What can hang from each mark
J_628: J_140
J_49: J_200 J_353 J_369 J_567
J_79: J_516
J_140: J_49
J_567: J_329
J_894: J_628
J_200: J_49
J_516: J_79 J_353
J_353: J_49 J_516
J_369: J_49

(in the rows, 128 means zero)
Known rows, with every way that one mark hangs from another
J_894[J_628[J_140[J_49]]]: [133 130 146 141 150 119 134  81  99 122 154 133 149 118 116  91 101 165
 135 107  83]
J_516[J_79 J_353[J_49[J_200 J_567[J_329]]]]: [117 161 135 140 160 107 106  95 115 140 127 181 134 153 175 128 124 128
 100  42 102]
J_628[J_140[J_49[J_353[J_516]]]]: [110 125  81 111 153 111 123 113 101 151 125 149 136 140 147 103 145 175
 129  91 110]
J_353[J_516]: [130 128 110  94 145 154 125 152 116 147 115 140 135 139 143 141 122 128
 126 132 131]
J_140[J_49[J_200 J_353[J_516[J_79]] J_369 J_567]]: [111 150  43 143 148  87 106 121  81  96 116 153 126 120 175 119 128 157
 156  34 107]
J_79[J_516[J_353[J_49[J_200 J_369 J_567]]]]: [151 169  94 132 136 111  94 136 121 123 144 128 125 131 149 166 132 129
 162  40  77]
J_140[J_49[J_200]]: [126 143 110 156 146 122 119  98  90 107 125 147 153 122 131 136 127 167
 136 116 118]
J_200[J_49[J_353 J_567]]: [117 164  86 146 135 110 116 128 124 112 131 109 134 124 171 109 142  93
 158  85  91]
J_894[J_628[J_140[J_49[J_353 J_369]]]]: [132 128  94 146 142  79 130  84  97  98 157 123 142 107 119  65 116 146
 149  70  72]
J_516[J_79 J_353[J_49[J_200 J_369 J_567[J_329]]]]: [121 157 112 141 147  83  86  86 115 114 139 164 137 144 162 120 122 128
 115  23  93]
J_140[J_49[J_200 J_353]]: [120 147  75 160 154 101 136 110  88 106 115 152 140 117 149 113 146 144
 137  90 117]
J_567[J_329]: [124 146 110 122 146 118 143 100 144 134 125 150 146 142 135 120 125 152
 129 126 118]
J_628[J_140[J_49[J_200 J_353 J_567[J_329]]]]: [117 140  62 151 164  77 152  69 102 137 148 156 139 126 178  80 127 220
 167  40  88]
J_353[J_49[J_200]]: [140 127 120 131 149 136 118 111  86 111 146 133 152 137 141 126 107 115
 122  99 123]
J_516[J_79 J_353[J_49[J_200 J_369 J_567]]]: [125 144 126 145 134  88  74 108 103 108 142 147 122 135 158 125 124 110
 113  25 101]
J_369[J_49[J_200 J_353[J_516[J_79]] J_567[J_329]]]: [118 156  20 133 175 126 124 100  81 135  98 169 134 150 200 102 123 137
 162  50 109]
J_200[J_49]: [122 159 131 133 135 135  89 120 122 102 131 108 149 128 130 136 128 108
 127 143 103]
J_140[J_49[J_353 J_369 J_567[J_329]]]: [112 161  37 151 136  70 127  75 128 107 133 143 154 139 149 100 151 146
 166  53  91]
J_894[J_628[J_140]]: [144 117 150 130 145 116 148 104 110 128 160 121 128 106 125  81  88 154
 139 102  89]

Rows
[137 131  42 159 151 119 120 104  72 110 111 131 132 127 153  94 141 103
 158  87 115]  J_369[J_49[J_200 J_353]]
[124 135  61 110 146 125 155 158 118 153 115 139 117 132 185 110 138 113
 158  65 118]  J_49[J_353[J_516] J_567]
[119 177 107 137 146 124 112  92 138 117 139 123 161 141 162 126 121 135
 155 108  84]  J_200[J_49[J_567[J_329]]]
[104 138  91 102 149 125 127 168 117 138  90 161 102 136 165 123 142 109
 105  97 138]  J_49[J_353[J_516[J_79]]]
[139 136  18 138 163 136 128 119  65 135 112 137 135 136 187 101 130 113
 183  57 109]  J_369[J_49[J_200 J_353[J_516] J_567]]
[138 138 110 133 121 100  88 103 124 127 154 123 148 148 136 120 144  82
 131  49  91]  J_516[J_353[J_49[J_369 J_567]]]
[110 145 166 124 137 122  78 120 124 140 116 165 126 160 134 142 147  79
  64  89 120]  J_516[J_79 J_353[J_49]]
[130 130  32 113 129  92 131 149 118 120 129 119 118 123 170 100 135 111
 175  43 106]  J_49[J_353[J_516] J_369 J_567]
[141 125  48 152 132  67 133 129  97  79 136 117 115  92 149  85 129 129
 162  56 111]  J_49[J_200 J_353 J_369]
[136 174 125 118 137 139 107 143 141 158 129 141 126 155 148 177 148 110
 139  70  89]  J_79[J_516[J_353[J_49[J_567]]]]
[136 150   4 134 177 130 140  96  79 139 109 154 150 148 194  95 128 132
 184  56 101]  J_369[J_49[J_200 J_353[J_516] J_567[J_329]]]
[133 142  64  88 150 131 108 101 115 128 152 134 172 169 156 128 105 120
 150  65 101]  J_353[J_49[J_369 J_567[J_329]] J_516]
[138 134 120 125 124 103  79 109 122 120 145 128 151 147 114 123 149  74
 105  80 100]  J_516[J_353[J_49[J_369]]]
[117 137  79 119 164 116 136 165  88 123  96 165 101 114 182 117 123 134
 119  76 135]  J_49[J_200 J_353[J_516[J_79]]]
[112 158 121 128 135  89  79  88 138 126 136 159 137 162 150 124 136 106
 103  40  94]  J_516[J_79 J_353[J_49[J_369 J_567[J_329]]]]
[138 135  33 166 148 117 130  99  76 119 123 128 129 127 175  90 134 112
 185  54 106]  J_369[J_49[J_200 J_353 J_567]]
[133 128  82 122 154  99 128 102  89 110 148 129 146 114 129  75 111 147
 144  72  76]  J_894[J_628[J_140[J_49[J_353[J_516] J_369]]]]
